Each row comes from the steps of one walk. Every step used is in the known rows, and no mark comes twice. Write the walk behind each row, first mark first.
In the rows, zero is written as 128.
Known rows:
Z S M: [131 140 113 130 123 143 117 148 143 142 119 128  93 118  89  77 122 160
 129 137 111 147 172 120]
C M S Z A Q: [197 120  83 129 183 182  58 131 189 143 153 155  67 149  80 120 105 159
 134 163 122 150 178 121]
W K: [104 129 132 131 101 145 134 140 141 126 134 138 128 142 139 128 134 149
 132 147 178 121 122 124]
L F K Q A Z S M C: [154 152  81 118 117 192 128 162 110 175 136 142  48 173 110  55  93 186
 142 241 122 161 163 109]
C M: [135 125 100 126 116 138 129 141 141 143 153 128 113 151  99 107 137 148
 123 136 126 137 141 132]
Q A Z S: [115 118 113 117 163 181 142 125  81 131 122 138  72 127 106 137 100 152
 153 151 109 167 145 112]
S Z A: [138 121 119 121 148 170  63 136 177 131 132 127  98 120 131 131  92 129
 151 152 139 152 147 124]
Q A: [131 130 122 116 127 152 121 127  65 127 137 125 111 138 135 136 107 123
 144 142 135 135 125 127]
W K F L: [ 93 127 104 112 100 155 116 143 150 159 126 118 118 137 145 132 125 146
 144 231 184  79 106 107]
L F K Q A Z S: [130 140  93 133 114 192 133  81  94 167 133 152  81 152 125 127  86 178
 149 235 119 152 135 117]
F K Q: [154 134 120 128  75 146 131 122 138 148 147 154 143 155 142 116 111 151
 111 157 125 105 105 138]
L F K W: [131 128 110 148 145 138 123  71 121 140 122 121 131 182 136 129 103 150
 143 224 163 127 114 139]
A Z S M C: [134 126 107 116 169 154 143 209 158 141 114 132  53 139  84  55 129 167
 130 144 104 169 175 103]
M C A: [147 127 128 110 130 138 131 199  86 130 127 136  92 143 129 122  92 130
 124 128 138 156 142 109]
Z A Q: [153 120 114 122 190 151 116 111 178 123 137 167 124 143 136 134 111 157
 125 143 114 130 153 138]
W K F: [100 123 123 107 103 149 126 133 139 141 113 135 133 136 149 146 124 144
 145 195 192 124 117 110]
A Z S: [111 117 119 130 166 156 148 127 144 131 111 141  87 116  99 129 120 157
 137 137 101 160 147 113]
L F K Q A: [147 153 102 131  77 163 113  83  80 162 150 138 123 162 153 128  93 147
 141 225 145 121 117 133]
F K: [134 140 125 135 103 144 125 125 135 132 128 138 139 138 131 118  98 147
 129 160 122 118 114 135]
C M S Z: [171 129  97 137 121 160  71 149 138 148 144 117  71 133  70 116 123 132
 137 147 136 146 154 110]
C M S: [175 136 102 133 114 135 133 132 134 147 129 137  85 138  77 114 136 127
 126 132 124 130 157 114]
Q A C M S: [187 136  92 151  86 158 131 124  80 130 135 138  60 167  81 110 126 147
 127 145 120 141 155 112]
F K Q A Z S M: [144 132  93 115 107 210 131 136 100 160 154 143  74 163 115  60  91 188
 144 195 106 161 140 128]
C M S Z A: [185 128  93 126 135 177  68 139 183 150 132 138  56 130  79 116 101 127
 150 156 137 155 177 111]
A Z S Q: [135 119 110 121 180 164 175 142 149 123 117 151 107 123 105  96 130 173
 121 139 106 168 155 122]

Write each row's walk:
[151 125 121 151 116 146 131 115 181 115 113 153 104 144 135 118 113 149
 126 136 118 141 154 127] => Z A C
[114 119 109 121 161 192 130 152 105 143 138 118  64 126 104  69  93 171
 152 157 109 216 167 116] => C A Z S M
[148 126  92 144  87 163 127 136  88 125 158 129  87 178 105 106 125 168
 125 150 123 148 143 130] => Q A C M
[188 129 118 161 119 167  71 120 180 120 104 142  63 126 107 126 101 133
 139 149 127 149 164 105] => M S Z A C
[153 138 110 110 137 164 150 143  75 122 118 153 106 126 106 115 104 159
 122 140 121 143 161 121] => Z S Q A
[144 121  92 142  32 181 139 145 103 140 179 156  90 210 129 103 143 196
 110 165 175 128 129 129] => W K Q A C M
[181 125  89 152  36 203  81 150 100 145 170 144  50 194 100 111 130 179
 124 177 182 135 140 106] => W K Q A C M S Z
[162 133 104 112 172 159 111 210 107 137 137 154  67 151  91  77  91 194
 108 144 105 167 187 111] => Z S M C A Q
[138 130 101 103 167 178 135 209  96 140 122 129  36 150  91  63 107 162
 148 158 111 177 174 101] => Q A Z S M C
[123 158 112 150 108 139 114  87 139 147 123 128 136 136 135 123 100 145
 143 214 137 127 126 133] => L F K
[208 130  89 146  58 160 138 121  83 146 152 153  64 185  95 108 138 154
 109 145 124 127 148 114] => K Q A C M S
[181 127 109 113 179 183 169 129  73 121 128 136  87 139 121  97 124 125
 145 155 128 167 140 116] => M S Q A Z
[156 115  89 151 109 181  69 146 199 129 152 133  74 161 101 101 109 174
 133 159 128 165 165 128] => S Z A C M
[198 133  94 156 102 152 135 117 187 133 116 162  61 154  83 102 121 148
 124 141 115 144 182 115] => Z A C M S
[168 118  87 139  57 165 134 133  90 141 175 144  91 198 118 104 137 174
 108 147 124 134 135 132] => K Q A C M
[169 133  80 139  99 175 157 154  98 120 136 158  82 168  78  85 121 204
 103 148 110 155 177 125] => Z S Q A C M
[202 141  87 113 127 166 153 146  76 137 142 142  86 155  89  87 125 137
 126 149 136 144 161 122] => C M S Q A
[119 127 101 116 160 193 127 144  91 141 135 117  60 135 101  74 108 164
 161 165 110 185 162 117] => Q A Z S M
[183 134  99 165  89 136 138 126 143 131 126 143  78 158  76 103 146 151
 112 132 114 134 159 113] => A C M S
[115 120 102 113 104 211 140 152 105 154 158 142  63 166 124  71 127 191
 145 179 162 166 149 117] => W K Q A Z S M
[116 124 107 129 161 168 135 144 152 141 126 121  77 125  95  66 129 169
 144 151 102 179 165 120] => A Z S M
[140 116 107 105 180 187 165 139  79 116 151 128 116 151 145  92 125 147
 143 159 131 173 127 134] => S Q A Z
[149 118 117 153 122 171  69 130 186 114 128 133  93 138 130 121 101 154
 137 152 130 157 152 123] => S Z A C
[223 135  85 147 118 162 162 133 192 125 119 171  81 161  89  69 132 163
 107 142 122 151 189 123] => Z A C M S Q
[135 118 112 105 166 176 134 214 106 140 151 110  64 159 127  48 108 148
 145 156 130 205 152 113] => S M C A Z
[186 124  82 109 166 192 170 143  85 136 151 137  72 162  92  76 133 145
 140 162 128 176 153 121] => C M S Q A Z
